What can hang from each mark
J_614: J_938
J_300: J_436 J_938
J_921: J_436
J_436: J_120 J_300 J_614 J_921
J_120: J_436 J_938
J_938: J_120 J_300 J_614
J_409: J_436

Every row comes from one small tree of marks. Brackets hold a mark, then the marks that hang from it, in the order of their numbers. Every link used is in the known rows. Which tree was each row made from?
In the rows, 128 means zero.
Known rows
(J_409 J_436): [113 135 107 115 116 107 123 128 130 110 132 145 127 131 125 110 138 127
 141 137 123 132 152 119]
(J_300 J_436): [140 139 145 132 170 131 124 140 114 103 102 121 120 132 144 121 145 121
 140 122 135 142 148 143]
(J_938 J_120): [133 122 140 164  99 122 148 137 143 113 140 127 111  81 140 138 111 137
 130 120 131 143 132 129]
(J_614 (J_938 (J_120 J_436) J_300)): [124  93 164 181 124 129 147 162 137  86 137 155  90  86 130 119 136 160
 144  86 129 167 103 106]
(J_921 J_436): [125 130 143 129 148 120 154 127 121 138 144 129 138 131 104 138 133 125
 123 143 118  98 101 127]
(J_938 (J_300 (J_436 J_120)) J_614): [134 134 120 178 129 108 101 171  82  73 107 163  95 116 153 117 118 163
 105 138 114 156 128 137]
(J_614 (J_938 J_120 (J_300 J_436))): [149 114 165 182 145 132 129 173 136  59 129 146  90 116 150 102 125 152
 124 114 137 156 133 122]
(J_120 (J_436 (J_614 J_938))): [130 105 152 122 175 137 138 137  89 109 136 144 104 117  94 177 149 120
 140 122 119 147  78 133]
(J_614 J_938): [133 124 146 132 143 137 136 130 136 118 146 135 121 147 114 135 128 119
 120 139 119 126 110 115]
(J_921 (J_436 J_120 (J_300 J_938) J_614)): [150 155 132 153  90 108 181 130  79  51 179 141 141  89  90 164  99 174
  71 191 108 111  50 169]
(J_409 (J_436 J_300)): [121 156 102 125  91 114 125 117 119  85 140 142 148 134 116 100 136 150
 134 151 108 137 132 121]
(J_938 (J_300 J_436)): [134 126 135 146 156 129 101 164 116  83 101 140 114 143 149  85 144 151
 132 113 142 145 144 137]
(J_409 (J_436 (J_300 (J_938 J_120)) J_614)): [142 150 118 165  49 113 143 145 107  37 170 150 119  53 123 130 103 166
 123 174 135 153 130 159]
(J_921 (J_436 (J_614 J_938))): [136 114 151 122 173 132 148 136  99 119 169 144 127 149  70 180 129 117
 100 167 107  95  65 129]
(J_921 (J_436 (J_120 J_938))): [135 140 134 179 108  99 179 125 133  97 151 135 113  69 102 156 104 131
  95 144 103 138  94 131]
(J_409 (J_436 J_614 J_921)): [115 117  95 103 143  78 114 146  85 102 133 152 123 116 132 162 127 115
 129 163 105 108 130 154]
(J_938 J_300): [122 113 117 141 118 129 105 153 131 108 128 146 121 144 131  94 127 156
 119 118 135 132 127 121]
(J_436 J_120 (J_300 J_938) J_614 J_921): [150 144 110 149  87  86 159 142  74  42 157 141 133  73 145 169  87 165
  79 189 103 125  76 191]
(J_436 J_614 J_921): [131 108 116 113 154 100 120 145  85 118 130 137 122 114 134 180 118 116
 116 153 110 106 105 168]
(J_120 J_436): [114 118 145 126 149 126 143 127 113 130 109 132 120  99 127 136 156 129
 161  94 128 149 115 128]
(J_409 (J_436 J_120 J_300 J_614 J_921)): [127 140  80 123  98  63 143 130  72  46 151 155 137 106 123 165 105 157
  92 181  70 121  87 161]

Which tree is each row?
[139 138 148 201  66 127 129 163 118 110 146 148  96  27 159 144  90 139
 132 155 150 152 146 148]
(J_300 (J_938 J_120 J_614))
[135 105 158 166 121  94 167 165  89  86 130 142  94   4 161 184 115 135
 151 128 139 146 110 183]
(J_300 (J_938 (J_120 (J_436 J_614 J_921))))
[129  89 121 131 158 109 104 170  95  91 147 159 111 146 124 153 116 137
  99 153 109 109  84 142]
(J_436 (J_614 (J_938 J_300)) J_921)
[141 161 150 154 101 129 167 129 114  90 161 132 154 101 110 117 119 156
 112 174 130 109  90 150]
(J_921 (J_436 (J_300 J_938)))
[144 107 163 181 159 102 136 183 125  61 122 146  91 106 177 118 117 141
 122 126 120 138 130 142]
(J_614 (J_938 J_120 (J_300 (J_436 J_921))))
[114  90 142 174 125  88 143 169 117  99 112 152  98  54 171 130 128 156
 153  85 122 149 117 142]
(J_938 (J_120 (J_436 J_921)) J_300)
[139 124 125 127 147 115 135 137  82  84 156 142 135 140 112 176 114 133
 100 177  88 113  63 152]
(J_436 J_300 (J_614 J_938) J_921)
[130 164 120 212  81 110 155 125  92  93 154 152 120  54  94 166  91 148
  92 177  83 154  74 132]
(J_921 (J_436 (J_120 (J_938 J_614)) J_300))
[156 117 165 160 162 137 139 156 106  65 139 134  89 102 126 170 124 124
 121 140 127 152 115 147]
(J_300 (J_436 (J_614 (J_938 J_120))))
[132 134 136 139 130 106 148 144  65  78 128 141 129  57 139 165 129 147
 142 152 122 138  82 185]
(J_120 (J_436 (J_300 J_938) J_614 J_921))
[150 127 142 166  99 140 149 133 112  66 174 139 115 104  98 169 104 153
 102 159 107 150  74 133]
(J_436 J_300 (J_614 (J_938 J_120)))
[148 134 133 173  78 103 154 154  93  57 158 137 122  37 153 167  85 157
 109 173 125 134  99 186]
(J_436 (J_300 (J_938 J_120)) J_614 J_921)
[109 110 135 185 121 128 115 152 131  99 105 151  91  62 125 105 143 145
 158  85 141 188 127 117]
(J_120 J_436 (J_938 J_300))
[118 100 122 174 129 128 102 160 101  89 115 156  83  62 106 138 139 144
 146  97 139 184 107 135]
(J_120 (J_436 J_614) (J_938 J_300))
[132 109 175 168 135 129 171 137 137 104 137 139  97  71 125 153 137 131
 152  97 123 165 104 116]
(J_614 (J_938 (J_120 J_436)))
[125 114 133 161 140 130 128 135  99 109 117 137  91  47 102 171 138 117
 157 109 132 184 106 143]
(J_120 (J_436 J_614) J_938)
[148 135 120 141 108 125 154 120  92  50 172 143 130 143  87 173 105 162
  71 172  83 138  48 138]
(J_436 J_120 J_300 (J_614 J_938))
[146 128 116 139 126  94 159 131  78  54 165 146 132 129 114 192  96 152
  70 182  66 119  45 155]
(J_436 J_120 J_300 (J_614 J_938) J_921)
[107  96 137 196 119  90 119 182  87 119 107 171  87  32 171 148 119 150
 156 108 117 156 120 140]
(J_938 (J_120 (J_436 J_921)) J_300 J_614)
[134 152 128 148 105 104 187 111 107  84 162 134 152 126  95 144 113 167
  84 160  84 112  59 132]
(J_921 (J_436 J_120 J_300))
[142 160  96 140  58  97 149 133  87  24 166 156 130  87 115 134 104 174
  92 191 112 143 104 160]
(J_409 (J_436 J_120 (J_300 J_938) J_614))
[133 101 147 182 102 129 132 162 152  85 155 153  99 116 132 109 108 159
 112 118 128 145 115 106]
(J_614 (J_938 J_120 J_300))
[122 129 128 128 135 136 136 123  73  94 129 136 131 101  96 160 149 152
 142 127 112 157  75 147]
(J_120 (J_436 J_300 J_614))
[124 144  94 114 104 116 113 124  90  76 151 150 141 131  95 134 130 150
 122 167 107 135 113 136]
(J_409 (J_436 J_300 J_614))
[136  93 155 173 131 124 146 169 114  83 180 161 100 113  88 155 112 154
  93 148 117 115  69 123]
(J_921 (J_436 (J_614 (J_938 J_120 J_300))))
[133 129 108 125 132 107 125 134  76  93 138 136 141 119 123 171 114 143
 110 167  98 118  81 167]
(J_436 J_300 J_614 J_921)
[147 144 144 183  68 102 168 147 122  69 150 131 129  41 173 133  88 158
 122 159 126 133 118 173]
(J_436 (J_300 (J_938 J_120)) J_921)
[143 121 134 118 195 102 119 157  69  95 104 131 113 116 152 172 135 112
 128 148 118 121 121 184]
(J_300 (J_436 J_614 J_921))
